Each row was made from one small tree. The marks that hang from a mark follow it in brackets, in alphabetical order. Every link used is in the known rows. Write each row's tree.
Known rows:
dite(sibi(fepor) vukug): [  8 -12   3 -17   5  27 -24 -41 -12 -37  15  -1 -15 -19   7  17  18  -3]
gezopa(dumil): [  2   0 -10 -17   5 -43 -25 -11 -19  -3  18  -9 -12  -3  18 -42  18   7]
dumil(sibi(fepor) vukug): [ 23   6  10 -19   9 -17 -24  -3  -7  13  -4 -30  12   5  22 -36  13  -6]
dumil(fepor sibi vukug): [ 28   5   6 -35  10 -39  -8  16  -8   8 -19 -44  23 -20  25 -38  10 -12]
sibi(dumil(vukug)): [  6  17 -15  -3  43 -13 -32 -16 -21  24   5 -14 -16  12  19 -62  19 -17]
vukug(dite): [  5  38  15   0  -5 -32 -11 -17  -1 -10  13   4 -40 -31   7 -43  16   1]
gezopa(dumil(sibi(dite fepor)) vukug): [ 24 -22  -7 -19 -10 -39 -35  -4  -4  18  41 -26   2  26  21 -39  13  13]
dumil(sibi vukug): [ 17   6   8 -24  12 -27 -25   6 -25  19 -12 -25 -10 -13  16 -45  17 -18]
gezopa(vukug): [ -3 -12  -7 -13  16 -25 -27 -15 -14   7  24 -18 -24  -8  10 -37  14  -2]
dumil(fepor vukug(dite)): [ 21  20   2 -13   5 -51  14   9   7   3  -5 -37  -5 -24  14 -58   7 -14]
gezopa(dumil(fepor sibi(dite)) vukug): [ 29 -23 -10 -32 -10 -56 -22  12  -4  14  29 -36  12   6  24 -41  11   9]
dumil(fepor): [ 10  17   0 -22   8 -32  -5 -13   3 -20   1 -24  15 -29  22 -18   8  11]
vukug(dite(sibi(dumil)) fepor): [  5  42   7 -23 -11  -1   4 -18   1  -6  12   4 -18 -15   7 -36   9  -1]
gezopa(dumil vukug): [  1 -30 -18 -20  11 -48 -30  -2 -18  11  35 -23 -19  12  15 -53  17   1]
dumil(sibi): [ 11  18  17 -23   3 -17 -35 -12 -19  -4  -2  -4  -8 -25  19 -20  18   5]
sibi(vukug): [  7  23  -9   6  31  -2 -41 -34 -15  12  10  -6 -25  -3   5 -35   1  -1]
gezopa(sibi(dite dumil)): [  8  22   0  -6  -3 -16 -45 -26 -10   6  19  -5 -19 -14   9 -11  26   9]
gezopa(dumil(sibi) fepor): [ 12   0  -3 -40 -14 -63 -32   6  -9 -17  28 -13   5  -6  26 -22  20  21]
gezopa(dumil(sibi) vukug(dite fepor)): [ 12  -7   1 -32 -24 -53 -15  19  -3   8  32 -15  -3   4  20 -61   8  -1]
gezopa(dumil(vukug(fepor)) sibi(dite)): [ 10  -7 -14 -30 -35 -55 -13  10 -14  17  17 -33   3  -5  11 -30  12  -5]

Write each row's tree:
[ 15  10  -1  -9  23  27 -28 -46  -6   5  12 -17 -16   9  -1  -7   8  12] -> dite(sibi(fepor vukug))
[ 15  43 -16   4  -6   0 -17 -35  -4  22  21  -5  -6   2   6 -25 -20   3] -> sibi(dite vukug(fepor))
[ 22  22  19 -16   0 -37 -16  10 -14  18  -8 -17 -28 -20  11 -60  18 -20] -> dumil(sibi vukug(dite))
[  6 -10 -21 -31   0 -71 -14  10 -11   0  27 -30  -4   5  20 -46  15   4] -> gezopa(dumil(vukug) fepor)
[ 24  12   5 -24   3 -36  19   6   1   5  -8 -41 -14 -26   6 -47  13 -14] -> dumil(fepor vukug(dite(sibi)))
[ 19  39   3  22  16  -1 -31 -40  18   2  25  -5 -16  14   7 -40  -2  12] -> sibi(fepor vukug(dite))
[ 14  24 -14  13  15   3 -40 -39 -17  -2  27  15 -24  -4  19 -23  12 -11] -> sibi(dite(vukug) dumil)
[  6  28   0 -15 -10 -36  12   5  -4  10   2 -18 -13 -16  12 -60   0 -20] -> dumil(vukug(dite fepor))
[ 33  27  12 -26 -15 -30 -12  -8   3  -5   0 -22  20 -29  24  -9   6  15] -> dumil(fepor sibi(dite))
[ 18  51 -26  13  19  13 -34 -41  -4  34  27   2  -3  27  14 -43 -14   0] -> sibi(dite dumil vukug(fepor))
[ 23  23   1 -29 -22 -24  -3   6 -15  27  -3 -24  11  -9  18 -36  -3 -14] -> dumil(sibi(dite) vukug(fepor))
[ 11  -5  -4  -9  27  37 -38 -46 -13 -28  20   4 -12   1  13   3  22  -6] -> dite(sibi(dumil fepor) vukug)
[  6  10 -10 -29  23  11 -12 -19 -23  17   0 -17 -15   3   8 -34  17 -13] -> dite(sibi(dumil(vukug(fepor))))
[ -2  10   0 -17 -14 -32  -2  -4   4  -1  29 -11 -16 -13  10 -48   1  -4] -> gezopa(vukug(dite fepor))
[ 18  17  -9  -2  43  38 -43 -51  -6  14  17 -10 -13  29   4 -22  13   9] -> dite(sibi(dumil fepor vukug))
[  5  15   3 -26 -36 -48 -28 -14   4 -21  31 -15 -12 -35   6  19  20  26] -> gezopa(fepor sibi(dite))
[ 28  22  21 -10  -3 -27 -16   1   4  12   1 -23  -5  -2  17 -51  14  -8] -> dumil(sibi(fepor) vukug(dite))
[ 10  13   0 -16  26  24 -28 -43  -6  -1  15  -9  -8  13  11 -12  24  14] -> dite(sibi(dumil fepor))
[ 13  29  20  -9  -8  -5  -4 -29   6 -13  15  -4 -34 -19   1 -22  20  11] -> vukug(dite(sibi(fepor)))
[ 18   4  -5 -16  13 -30 -46  -7 -22  13  13 -10  -9   8  17 -45  13   4] -> gezopa(dumil(sibi(vukug)))
[ 30  45 -20  32  33  22 -50 -58  11  31  37  -4  -1  49  16 -35  -5  14] -> sibi(dite dumil fepor vukug)
[ 28  28 -19  -1  21 -24 -11 -15  -2  29  10 -28   3  10  22 -50   6  -7] -> sibi(dite dumil(fepor vukug))
